Each row was made from one walk, in order. Every step used is in the known rows, and no mark comes twice. Write each row's walk.
Known rows
W, E, Z, F, Q: [ 1.83  3.03 -4.31  4.14 -2.58 -1.21  0.96  0.63  1.94  0.39  0.27 -1.44
  1.82 -1.45  1.75 -1.01 -2.72  1.75  5.25 -1.68  0.13  5.20 -7.66 -2.25
  3.70 -1.51 -3.89]
F, Q, E, C: [ 0.51  4.80  1.00  2.73  0.02 -0.92 -0.80  0.82 -2.24  0.55 -5.89  3.34
 -0.17 -0.40  0.83 -2.86  1.78  6.49  2.01  5.13  3.25 -5.84 -4.07 -0.88
 -0.33  1.58 -4.05]
C, Z, E: [ 0.12 -0.59  2.38  1.71 -1.21  2.30 -3.49  0.73 -0.16 -0.69  4.41 -3.03
  1.12  0.90 -2.01  0.36 -1.21  0.08  0.44 -1.83 -1.61 -0.79  2.56 -0.74
 -2.23 -0.68  4.37]
H, E, Z, W: [-0.23  0.10 -2.67  2.77 -0.06 -6.08  1.30  0.47  2.81 -2.57 -1.78 -4.56
  1.32  0.63  1.76  1.84 -0.66 -0.80  1.71 -2.68  2.23  5.74 -1.21 -0.25
  1.61  0.08  0.44]
L, E, Z, F, Q: [ 0.69  1.78 -3.35  3.68 -2.28  2.07  0.67 -2.95  0.44  0.01 -2.02 -0.29
  2.61 -0.71  0.86 -0.05 -2.06  0.55  3.96 -2.18  1.44  7.60  0.03 -2.11
  3.07 -0.60 -2.28]
H, E, C, Z, W, F: [ 0.02  2.29  1.48  0.69  1.68 -4.72 -6.62  0.26  4.50 -1.26 -3.18 -3.19
  1.85  1.20  0.55  1.87 -1.97  4.29  3.61 -2.59  5.73 -3.52  3.62  1.32
 -0.53 -0.21  1.73]
Q, F, Z: [ 1.38  2.85 -0.66 -3.34  0.00  1.27 -2.33  0.46  1.94  1.39  0.85 -1.37
  1.33 -0.89 -1.46 -1.35 -0.59  0.51  1.81 -0.28 -1.93  0.05  5.50  0.54
  2.14 -0.33  3.34]
T, Z, F, Q, E, C: [ 0.39  5.04 -1.65  1.41 -1.74  0.09 -3.09  0.73  1.30  0.30 -3.24  5.88
  1.99 -0.44 -0.47 -3.50  1.01  7.77  7.81  3.54  3.38 -5.82 -5.61 -3.22
  2.38  1.52 -7.18]
F, Q, E: [ 0.79  3.36 -0.02  3.66 -0.51 -0.76  0.67  0.71 -1.71 -0.87 -3.77  1.74
 -0.35 -0.58  0.30 -3.27  1.66  3.40  0.82  4.13  1.11 -1.33 -3.81 -0.30
 -0.30 -0.07 -4.05]
L, E, Z, F: [-0.03  0.65 -2.57  1.32 -1.36  1.39  0.21 -1.93  1.56 -0.27  2.22 -0.78
  2.74 -0.84  0.20  1.72 -2.27 -0.46  2.96 -4.23  1.33  6.51 -0.30 -1.26
  2.11 -0.42 -2.07]
Q, E, C: [-0.13  3.45  1.60  0.26  1.23 -1.16 -1.46  2.00 -1.32  0.18 -2.24  3.02
 -0.12 -0.47  0.28 -1.50  1.58  5.24  1.17  2.83  2.91 -6.39 -4.16  0.01
 -1.30  1.95 -4.02]
H, E, Z, C: [-0.74 -3.20 -0.91  3.16 -0.92 -6.01  2.48 -0.38 -0.42 -2.87  2.56 -1.75
  0.24  0.44 -2.24  0.78 -0.88 -0.41  3.00 -1.60  1.75  6.19  2.25 -0.74
 -3.17  1.25  0.18]
Z, E: [-0.42 -0.97  0.13  1.46 -0.14  1.56 -0.21  1.07 -0.02 -1.81  3.83 -1.51
  0.54 -0.18 -0.32 -0.61 -0.07  0.80  0.12  2.11 -1.34 -0.43  1.07 -0.84
 -1.88 -0.56  3.77]
C, Z: [ 0.46  0.82  2.25  0.36 -0.81  0.86 -3.31 -0.43 -0.05  1.23  0.68 -1.44
  0.74  1.20 -1.57  1.09 -1.29 -0.76  0.31 -4.00 -0.24  0.13  1.57  0.16
 -0.66  0.04  0.69]
L, E, C: [-0.47  2.01  0.72 -0.37  0.56  1.01 -2.21 -1.47 -1.10 -0.29 -3.42  2.38
  0.14  0.29  0.57  0.80 -1.75  3.43  1.37  1.56  0.76 -3.15  2.57 -1.99
 -0.82  1.79  0.39]
Q, E, Z, W: [-0.73  3.78 -1.12  3.71  1.21 -0.77  0.69  3.50  2.39 -2.35 -0.75 -2.22
  2.13 -0.15  1.00  0.96  1.66  1.02  2.18 -2.08  1.61  3.14 -6.21  1.56
  1.05  0.44 -3.12]
W, E, C, Z, F, Q: [ 1.43  4.03  0.64  2.45 -1.76 -0.53 -5.54 -0.08  1.47  1.89 -2.03  0.66
  2.08 -0.06  1.25 -1.14 -3.89  5.85  5.68 -0.23  1.02 -3.99 -5.77 -3.23
  2.70 -0.58 -3.65]
W, E, C: [ 0.53  3.04 -0.32 -0.13 -0.08 -2.00 -1.57  2.06 -0.01  0.02 -1.24  1.03
 -0.40 -0.47  1.54 -0.69 -2.38  4.40  2.61  2.14 -0.41 -5.10 -4.97 -1.80
 -0.53  0.73 -1.33]
T, Z, E, C: [-0.77  1.99 -1.48 -1.02 -2.27  2.42 -2.39  1.72  0.82 -0.88  1.71  2.09
  1.02  0.80 -2.48 -0.60 -0.21  5.01  5.68  1.56 -0.70 -5.72  1.61 -3.18
 -1.20  2.30  3.26]
E, Z: [ 0.63  1.22 -2.16  0.60 -1.28  0.14  2.33  0.42  0.12  0.50  0.28 -1.28
  1.05  0.06 -0.59  1.32  0.24 -1.67  1.35 -4.54  1.17  4.95 -0.42  0.69
  0.55  0.91 -0.03]
Z, C: [-1.91 -2.83  1.63  1.69  0.79 -0.30 -0.65  0.28 -0.80 -2.29  3.06  0.60
  0.01  0.42 -2.16  0.42  0.01  1.09  1.48  1.58 -0.19  0.90  1.72 -0.05
 -2.88  0.32  0.13]
T, Z: [ 0.50  1.34 -2.62 -1.68 -2.29  0.94 -0.83  0.47  0.95 -0.48  0.62  2.19
  0.42  0.64 -2.40  0.01  0.01  0.79  3.76 -0.95 -1.35 -0.45  0.85 -2.23
  0.40  1.22 -0.55]
E, C, Z: [-0.20  2.27  3.35 -0.76 -0.32  0.54 -4.45 -0.32 -0.46  2.24 -1.97  0.64
  1.00  1.27 -0.97  1.40 -0.81  2.29  1.61 -2.81  2.36 -4.83  1.40 -0.08
 -0.83  1.94  0.25]
Q, E: [ 0.03  2.34  0.87  1.07  0.72 -0.82 -0.21  1.82 -0.83 -1.00  0.29  1.31
 -0.26 -0.53 -0.23 -1.92  1.48  2.07 -0.24  2.11  0.40 -1.67 -3.97  0.33
 -1.42  0.35 -3.77]
T, Z, W: [-1.41  1.90 -2.72 -0.26 -0.78  0.62 -2.41  1.62  4.07 -2.55 -1.07  0.08
  1.63  1.10 -0.29  1.48  0.35  1.34  4.57 -0.67 -1.31 -0.37 -1.13 -1.49
  2.74  0.81  0.21]
F, Z: [ 0.80  1.49 -0.83 -2.90 -0.04  1.37 -1.87 -1.02  1.35 -0.15  0.08 -1.84
  0.36  0.49 -1.42  0.28  0.52 -0.54  0.83 -2.85  0.04 -1.15  3.23  1.16
  0.39 -0.47  0.46]

Which walk is each row?
[ 0.13 -0.32  1.86  0.23 -0.70  0.98 -4.57 -1.02  2.34  1.70  3.33 -1.08
  2.45  0.67 -0.45  0.92 -1.76 -0.01  1.98 -4.30  1.20  0.39 -0.98 -0.40
  1.53 -1.21 -2.18] -> C, Z, F
[ 1.53  4.48 -2.24  4.23 -1.63 -0.20  2.56  0.87 -1.38 -0.29 -3.02  0.31
  0.72 -0.71 -0.39 -1.74  1.59  1.55  2.19 -0.67  2.16  3.31 -4.00  0.21
  0.23  1.12 -3.92] -> F, Q, E, Z
[ 0.43  2.28  1.93  1.82 -1.03  1.12 -5.40 -2.28  0.63  3.24 -3.60  1.06
  2.77  0.47  0.56 -0.07 -1.37  4.22  4.30 -1.06  3.92 -3.76 -1.03 -1.33
  3.04  0.00 -2.81] -> E, C, Z, F, Q
[-0.70  0.30  1.30  0.59  0.54  1.43 -1.60  1.18 -0.28 -0.43  1.14  0.26
  0.77 -0.05  0.05 -0.22 -0.20  3.72  1.76  2.92  0.55 -5.36  0.90 -1.12
 -2.05  1.20  3.83] -> Z, E, C
[-0.91  3.50 -0.42  1.21  1.51 -2.49 -3.44  3.19  3.08 -1.94 -2.62 -0.93
  0.70 -0.19  2.99  0.89 -2.37  5.06  3.76  2.52 -0.54 -4.83 -6.98 -1.52
  1.60  0.15 -0.68] -> Z, W, E, C
[ 0.17  0.09 -1.17 -1.80  1.40  2.35 -3.59 -0.38  2.65 -2.33  4.12 -1.29
  0.95 -0.12 -4.16  0.25  0.35  1.66  4.09 -2.68  2.41  0.25  7.94  3.43
 -3.21 -1.45  1.59] -> W, F, Z, C
[ 0.72  1.49 -0.51 -1.65 -0.48  2.77 -2.86  1.51  2.22 -0.01  4.35 -2.79
  1.57 -0.98 -2.22 -1.54 -1.05  1.44  1.98  1.28 -3.79 -0.67  6.43 -0.15
  0.25 -0.80  7.06] -> Q, F, Z, E
[-1.06  2.47 -1.96  2.56  0.07  1.27  0.08  0.13  2.07 -2.79 -1.86 -2.95
  2.43  0.66  1.64  3.26 -1.55 -0.80  2.14 -3.83  0.11  6.47  0.21 -0.34
  2.12  0.05  1.23] -> L, E, Z, W
[-0.84  1.90 -1.89  2.55  0.42  0.11  0.45  1.40  3.24 -1.43 -1.18 -3.82
  2.35  0.55  1.22  2.72  0.18 -1.43  2.37 -4.17  1.29  5.15 -2.34  1.22
  2.91  0.20  0.52] -> E, Z, W
[ 0.33 -0.59  2.62 -0.34 -0.86 -5.30 -5.37 -1.83  1.59  1.57 -0.37 -0.56
  1.95  0.76  0.56  0.25 -2.68  3.25  3.10 -2.03  4.42 -3.68  0.00 -1.65
  0.45  0.29 -2.58] -> H, E, C, Z, F
[ 0.43  3.37 -0.20  3.52  0.74  1.86 -5.17  0.00  4.19 -1.02 -4.12 -3.10
  2.54  0.85  0.01  1.21 -0.82  2.01  3.53 -3.02  3.12  1.18  3.05  2.17
  1.76 -2.07  1.87] -> C, Z, W, F, Q
[ 2.23  5.72 -3.35  3.73 -0.56  0.52  1.78  1.49  0.71 -0.25 -2.14 -0.04
  0.81 -1.60 -1.17 -2.17  1.71  2.62  3.67 -2.00  4.68  3.63 -1.08  2.39
 -0.53 -0.53 -2.97] -> W, F, Q, E, Z
[ 0.92  0.89  0.98  3.09 -1.94  1.35 -4.19 -2.45  1.06  1.77 -0.81 -0.92
  2.31  0.46  0.12 -0.50 -1.51  1.02  2.58 -2.07  1.41  0.98 -0.97 -0.87
  2.92 -1.55 -2.38] -> C, Z, F, Q
[ 0.40  4.73 -1.36  4.74  1.97  0.15 -2.23  2.49  3.15 -2.88 -4.17 -0.84
  1.41 -0.66  1.68 -2.04  1.61  5.02  3.05  2.98  3.50 -0.76 -2.97  2.13
  0.73 -1.89 -2.10] -> Z, W, F, Q, E
[ 1.44 -0.34 -2.55  1.17 -1.50 -5.70  2.87 -0.69  0.00 -0.85 -0.39 -2.06
  0.21  0.32 -0.15  0.64 -1.22 -1.17  1.28 -3.29  1.82  5.45  1.06 -0.93
 -0.34  0.82 -0.08] -> H, E, Z
[ 0.10  4.97 -1.51 -1.59  1.50 -0.82 -5.14  2.39  3.99 -2.07 -2.35 -2.86
  1.31  0.31  1.92  1.05 -2.11  4.75  4.45 -0.10 -0.50 -6.12 -3.62 -0.15
  2.06 -0.30 -0.17] -> F, Z, W, E, C
[ 0.60  1.32 -3.09  3.48 -1.91  0.79  1.34 -1.26  1.59  1.29 -1.04 -0.90
  2.93 -1.06  0.90 -0.08 -0.25  0.34  4.20 -3.01  3.18  6.00 -2.78 -0.53
  3.95 -0.63 -2.96] -> E, Z, F, Q
[-0.46  4.14  1.61  0.90  1.90  2.56 -7.79 -0.28  3.82 -1.27 -3.11 -1.52
  2.69  1.26  0.32  3.11 -2.69  4.22  3.90 -3.38  3.33 -2.46  5.51  0.87
  0.07  0.29  2.25] -> L, E, C, Z, W, F
[ 1.17  1.67 -2.49 -2.05  0.53  4.17 -3.28  0.46  3.35 -1.85  4.47 -3.41
  1.33 -0.54 -2.63 -0.82  0.00  1.52  2.54 -2.23  1.07 -1.66  7.34  2.59
 -2.41 -2.54  5.47] -> W, F, Z, E
[-0.68  5.87  3.24  4.34  0.70 -0.36 -6.16  1.72  0.84 -0.70 -7.02 -0.08
  1.88  1.06  1.31 -0.52  0.82  6.02  3.20  1.60  2.96 -5.71 -4.37 -0.18
  1.24  1.28 -2.79] -> F, Q, E, C, Z, W
[-0.37  1.59  3.04 -0.13 -0.52  1.76 -6.70 -2.54  1.18  1.07 -0.35  1.03
  2.78  1.02 -0.07  1.73 -3.21  3.45  3.24 -2.66  2.02 -2.78  1.45 -2.26
  1.03  0.40 -1.83] -> L, E, C, Z, F
[ 0.05  2.99 -3.42  1.79  1.38  1.25 -0.61  1.90  5.54 -1.54 -0.04 -4.18
  2.92 -0.34  0.39  2.71  0.16 -0.20  3.87 -5.99  3.93  5.28  0.58  3.55
  1.84 -1.04  1.62] -> E, Z, W, F
[ 0.88  5.69  0.88  4.87  1.13  0.82 -5.37  1.97  3.15 -2.07 -3.69 -2.10
  2.18  0.39  0.06 -0.90  0.64  4.01  3.17 -0.88  3.50 -0.70 -1.29  2.18
  0.66 -1.81 -2.10] -> C, Z, W, F, Q, E
[ 0.46  3.16  0.57 -2.79  0.16  2.70 -3.98  1.37  1.79  1.00  1.95 -1.31
  2.11 -0.79 -1.54 -1.76 -0.64  4.76  3.76  2.20 -1.66 -5.36  6.29 -1.02
 -0.02  0.55  7.14] -> Q, F, Z, E, C
[ 0.72  6.39 -4.20  3.29 -0.10  0.97 -2.98  2.97  4.37 -3.40 -3.86  1.45
  1.60 -0.15 -0.88 -2.22  1.62  5.93  6.93  1.93  2.15 -1.20 -1.73  0.36
  1.16 -0.64 -2.94] -> T, Z, W, F, Q, E
[ 0.14  2.55  3.10 -0.27 -0.85  1.82 -5.09 -1.69 -1.40  0.71 -2.53  1.16
  1.17  1.30 -0.94  2.05 -2.73  2.60  1.41 -2.00  0.65 -3.15  4.39 -1.83
 -1.32  1.81  0.96] -> L, E, C, Z
[ 0.07  5.09  1.12  2.84  1.29  1.56 -6.63 -0.16  3.62  0.44 -6.73 -1.88
  2.81  1.11  0.50  1.32 -0.85  5.16  4.95 -1.82  5.49 -3.63  2.57  1.52
  1.92 -0.23  1.59] -> E, C, Z, W, F, Q
[-0.65  1.11  2.90 -0.57 -0.24  0.63 -5.74 -0.91  1.88  2.61  0.42  0.50
  2.93  0.30 -0.05  1.47 -1.46  2.88  3.44 -3.19  3.53 -4.31 -1.21 -0.62
  1.61  0.72 -2.40] -> E, C, Z, F
[-0.36  1.54 -1.27  1.36  2.53  0.92 -2.90  1.67  5.00 -2.23 -0.73 -2.41
  2.09 -0.10  1.13  0.89 -0.04  1.56  2.26 -1.32  2.81  0.44  0.95  2.86
  1.43 -1.73  1.51] -> Z, W, F
[-0.73 -0.09  0.76 -1.60  0.98  1.09 -3.49  0.62  1.68 -0.90  3.88 -0.75
  1.63 -0.39 -3.80 -0.85 -0.41  1.75  3.65  0.91 -2.32  0.78  7.07  0.38
 -0.44 -0.12  3.48] -> Q, F, Z, C
[ 0.22  0.06 -2.26  1.04 -0.94  0.42  0.74 -0.52  2.41  1.19  2.81 -1.09
  2.63 -0.73  0.63  1.08 -0.26 -0.94  2.92 -4.98  2.28  5.30 -3.12  0.28
  2.49 -0.55 -2.94] -> E, Z, F
[-0.84  1.93 -0.89 -1.49  1.44  1.18 -3.86  0.13  3.98 -2.34 -1.42 -3.98
  1.79  0.71  0.58  1.68  0.40  0.02  1.45 -2.19 -0.03 -0.98  1.19  1.66
  2.38 -1.04  1.01] -> F, Z, W
[-1.19 -1.45 -0.69  2.54 -0.43 -0.01  1.32  0.62 -0.07 -1.51  3.62 -0.61
  1.19  0.26 -2.58  1.64  0.13 -0.63  3.04 -3.15  1.09  5.81  0.99  0.68
 -2.13  1.32  0.14] -> E, Z, C
[ 0.08  0.18 -1.83  3.26 -1.08 -1.64  0.96  2.61  0.13 -2.41  4.75 -1.32
  0.44 -0.06 -1.86  0.78 -2.06  1.02  4.20 -1.75 -2.12  5.29 -3.47 -1.40
 -2.51  0.30 -0.67] -> W, E, Z, C
[ 1.15  2.72  1.89  4.35 -1.32  0.35 -4.28 -0.29  0.29  0.70 -0.51  0.60
  2.10 -0.36 -0.19 -2.07 -0.14  3.29  2.88 -0.23  2.23 -0.73 -5.02 -0.54
  1.53 -1.12 -6.01] -> C, Z, F, Q, E
[ 0.91  0.70  2.77 -0.28 -0.80 -5.80 -3.81 -1.32 -0.69  0.81 -2.48 -0.36
  0.06  1.55 -0.43  0.77 -1.99  2.91  1.44 -1.31  2.86 -4.01  2.69 -1.79
 -1.74  1.67  0.44] -> H, E, C, Z
[ 1.95  2.93 -3.65  1.14 -1.85 -1.47  2.11  2.04  0.69 -0.33  1.74 -1.90
  0.15 -0.64  0.20  0.50 -2.30 -0.26  2.58 -3.65 -1.49  4.57 -4.78 -1.00
  0.11 -0.02 -1.00] -> W, E, Z
[ 1.31  3.95  2.05  0.01 -1.12 -1.29 -4.75  1.45  0.19  1.43 -0.55 -0.11
  0.35  0.94 -0.13  0.27 -3.27  3.72  2.76 -1.60 -0.68 -5.18 -3.05 -2.22
 -0.85  0.81 -0.52] -> W, E, C, Z
[-0.04  2.91  4.00  0.88  0.64  0.00 -5.91  0.89  1.08  1.92  1.06  1.99
  2.65  0.11  0.05 -0.76 -0.05  5.09  3.16 -1.36  4.09 -6.15 -5.18 -0.45
  0.08  0.88 -5.98] -> Q, E, C, Z, F
[-0.78  1.07  2.75  1.24  0.53 -5.85 -5.67  0.12  2.19 -1.12 -4.49 -2.79
  1.36  1.94  1.16  1.97 -1.78  3.30  2.48 -1.03  3.01 -3.76  0.37 -1.29
  0.29  1.07  0.53] -> H, E, C, Z, W
